Each row comes from the steps of one walk. Every step used is in the known rows, and no mark comes twice. Write the walk behind each row, first mark first.
In the rows, 128 means zero.
Known rows
y-l-k: [125 133 116 123 116 121 133 160 127 171 138 134 134  62 146 133 118 119
  95  95 171 146]
d-y-l-k: [128 126 122 117 120 115 122 153 118 162 147 136 129  48 140 134 112 125
  83 147 142 139]
v-y-l: [129 183 130 118 148 140 105 106 116 177 143 136 148  49 111 127 126 121
 121 111 129 135]
q-v-k: [149 145 153 127  41  48 125 112 101 128 127 122 112 136 148 129 118 181
 121 120 118 139]
v-q-l: [123  96 121 127 160 101 149  64 152 101 100 124  73 156 130 128 136 135
 132 114 142 153]
l-d-v-k: [127 122 156 129 114  65 118 111  80 109 150 114 131 143 130 111 113 146
 118  93 144 141]
d-v-k: [134 142 157 122 116  50 115 113  90  87 152 130  90 125 131 124 108 138
 129  85 119 149]
q-l-d: [126  95 118 129 143 152 148  82 111 136 122 113 137 134 124 115 138 156
 115 150 169 101]
d-k: [156 141 156 127 129 102 102 125 132 115 123 154 135 123 132 123 123 150
 122  91 114 158]
d-k-l-v: [122 112 155 142 125  84  97 105 131 148 187  85 175 153 129  96 125 116
 118 112 102 132]
k-d-y: [148  99 127 121 119 173 112 156 145 117 121 123 126 114 120 129 127 158
 119 210 106  99]
v-k: [131 143 154 130  94  75 122 126  93 105 124 135 120 119 145 113 126 151
 117 118 126 148]
q-l-k-d-v: [154  84 102 107 139 155 144 132 130  95 142 116  63 101 123 147 109 130
 130 115 171 100]
l-v-y-d-k: [124 186 156 132 191 112  93  37 115 130 129 102 187 119 113 110 133 105
 100 131 128 140]
y-l-v: [114 154 124 147 153 116 121 110 155 193 157 100 170 122 128 111 136 122
 103  99 151 139]
v-y-l-k: [128 151 114 110 133 138 122 134  99 179 148 127 145  29 131 134 117  99
  99 119 164 136]
y-d-v: [108 158 139 126 176  98 120  70 121  93 136 108 113 146 103 139 112 106
 124  95 131 124]
y-d-v-q-l-k: [104 100 115 117 182  82 156  50 128  82 115 100  65 136 130 142 113  93
 106  98 180 151]
d-y-l-v-q: [103 117 136 147 168  77 114  93 177 175 138  92 152 159 134 109 133 114
  97 123 125 180]
y-d-k-l-v: [103 135 162 147 144  80  97  74 131 137 168  70 188 163 121  94 127 109
 106 117 110 128]
v-q-l-k: [123  77 106 118 145 103 162  92 132 109 110 116  75 124 148 135 125 110
 111 123 177 157]

Write each row's walk
[ 90  77 137 149 138  72 121  95 162 151 159  57 156 206 133  99 131  85
 128 111 117 163] : k-l-v-q
[131 182 147 127 204 115 106   4 110 115 126 106 151 105 109 113 136 123
 101 137 139 125] : q-l-v-y-d-k
[154 111 146 129 143 120 121  83 117 122 116 141 143 127 129 110 133 175
 112 111 150 134] : q-l-d-k
[152 155 124 110  99 125 117  80 104 161 144 107 132 104 114 144 118 133
 137 163 112 109] : q-v-y
[111  86 164 128  80  85 100 125  72 127 169  93 170 125 128  95 117 153
 101 203  93 110] : v-k-l-d-y
[141 107 142 133 108 125 109 137 124 121 135 101 143 126 136 106 132 161
 100 206 116 111] : l-v-k-d-y
[138 151 128 105 172 127 106  82  93 121 168 115 111  91  98 139 108  90
 145 126 110 119] : d-v-y
[116 132 132 141 124 140 123 135 131 191 129 122 187 115 126 110 134 153
 104 101 167 134] : y-l-d
[164 165 157 124 101 104  89  92 120 199 135 133 189  94 121 118 121 176
 108  94 136 146] : q-v-y-l-d-k
[122 146 119 126 171 144 115  75 107 165 163  82 171 111 114 115 134  85
 121 168 131 114] : l-v-y
[130 130 129 112 170 142 109  82  82 142 167 101 152 109  97 126 114  97
 134 134 135 112] : l-d-v-y
[118 102 136 128 163  69 124  94 158 106 134 112  87 185 123 134 114  97
 143  67 122 181] : d-v-q
[104 183 134 121 176 144 116  55  99 121 114 101 159 100 104 128 132  95
 115 161 133 111] : v-y-d
[123 117 111 136 171 129 147  56 133 138 148  93 120 140 126 114 140 127
 115 148 155 106] : q-l-v
[106 122 131 126 199  76 143  18 147  73 108 105  59 170 111 136 122 115
 129  90 146 149] : y-d-v-q-l
[161 149 149 125  51  97 102 146 138 160 125 134 123  82 133 129 118 211
 102 150 112 124] : q-v-k-d-y-l
[145  82 105 121 101 183 140 189 141 131 111 113 130 107 143 135 127 132
 116 147 174 112] : l-k-d
[127 136 149 126 148 110  85  77  99 157 193  80 183 110 112 100 123  91
 125 146  96 121] : d-k-l-v-y
[150 110 147 123  91 130 108 156 114  99 118 127 119 107 134 117 126 176
 110 199 106 116] : v-k-d-y
[125 131 138 136 134  75 139  65  98 115 142 104 112 126 142 102 138 153
 106 138 150 128] : q-l-v-k
[103  95 126 148 164  88 132  88 172 150 126  80 149 204 139 110 139  92
 119 109 142 174] : l-v-q
[135 114 165 128  96  81  91 132 120 119 165 122 144 124 126 110 114 137
 133  98  84 139] : d-k-l
[122 134 136 130 149 111 115 116 125 164 161 117 147 121 111 123 113 136
 119  66 153 134] : y-l-d-v
[109 105 139 137 159  76 118 102 160 156 133 105 135 174 121 119 119 118
 123  44 154 184] : y-l-d-v-q
[125 147 161 131 114  58 110 117  92 138 154 125 137 112 129 110 113 156
 109  60 150 152] : y-l-d-v-k
[143  54 108 113 133 150 140 123 151 103 105 111  83 117 138 135 125 142
 104 199 145 125] : v-q-l-k-d-y
[129 154 139 125 131 115 105 126 135 159 142 142 132  72 121 127 121 152
 101 145 106 133] : d-y-l
[157 111 102  93 163 176 129  95  98 108 152 108  77  62 106 146 111 106
 137 149 158  93] : q-l-k-d-v-y
[126  75 108 111 160  83 156  81 129  96 132 114  52 127 138 142 111 100
 120  96 169 157] : d-v-q-l-k
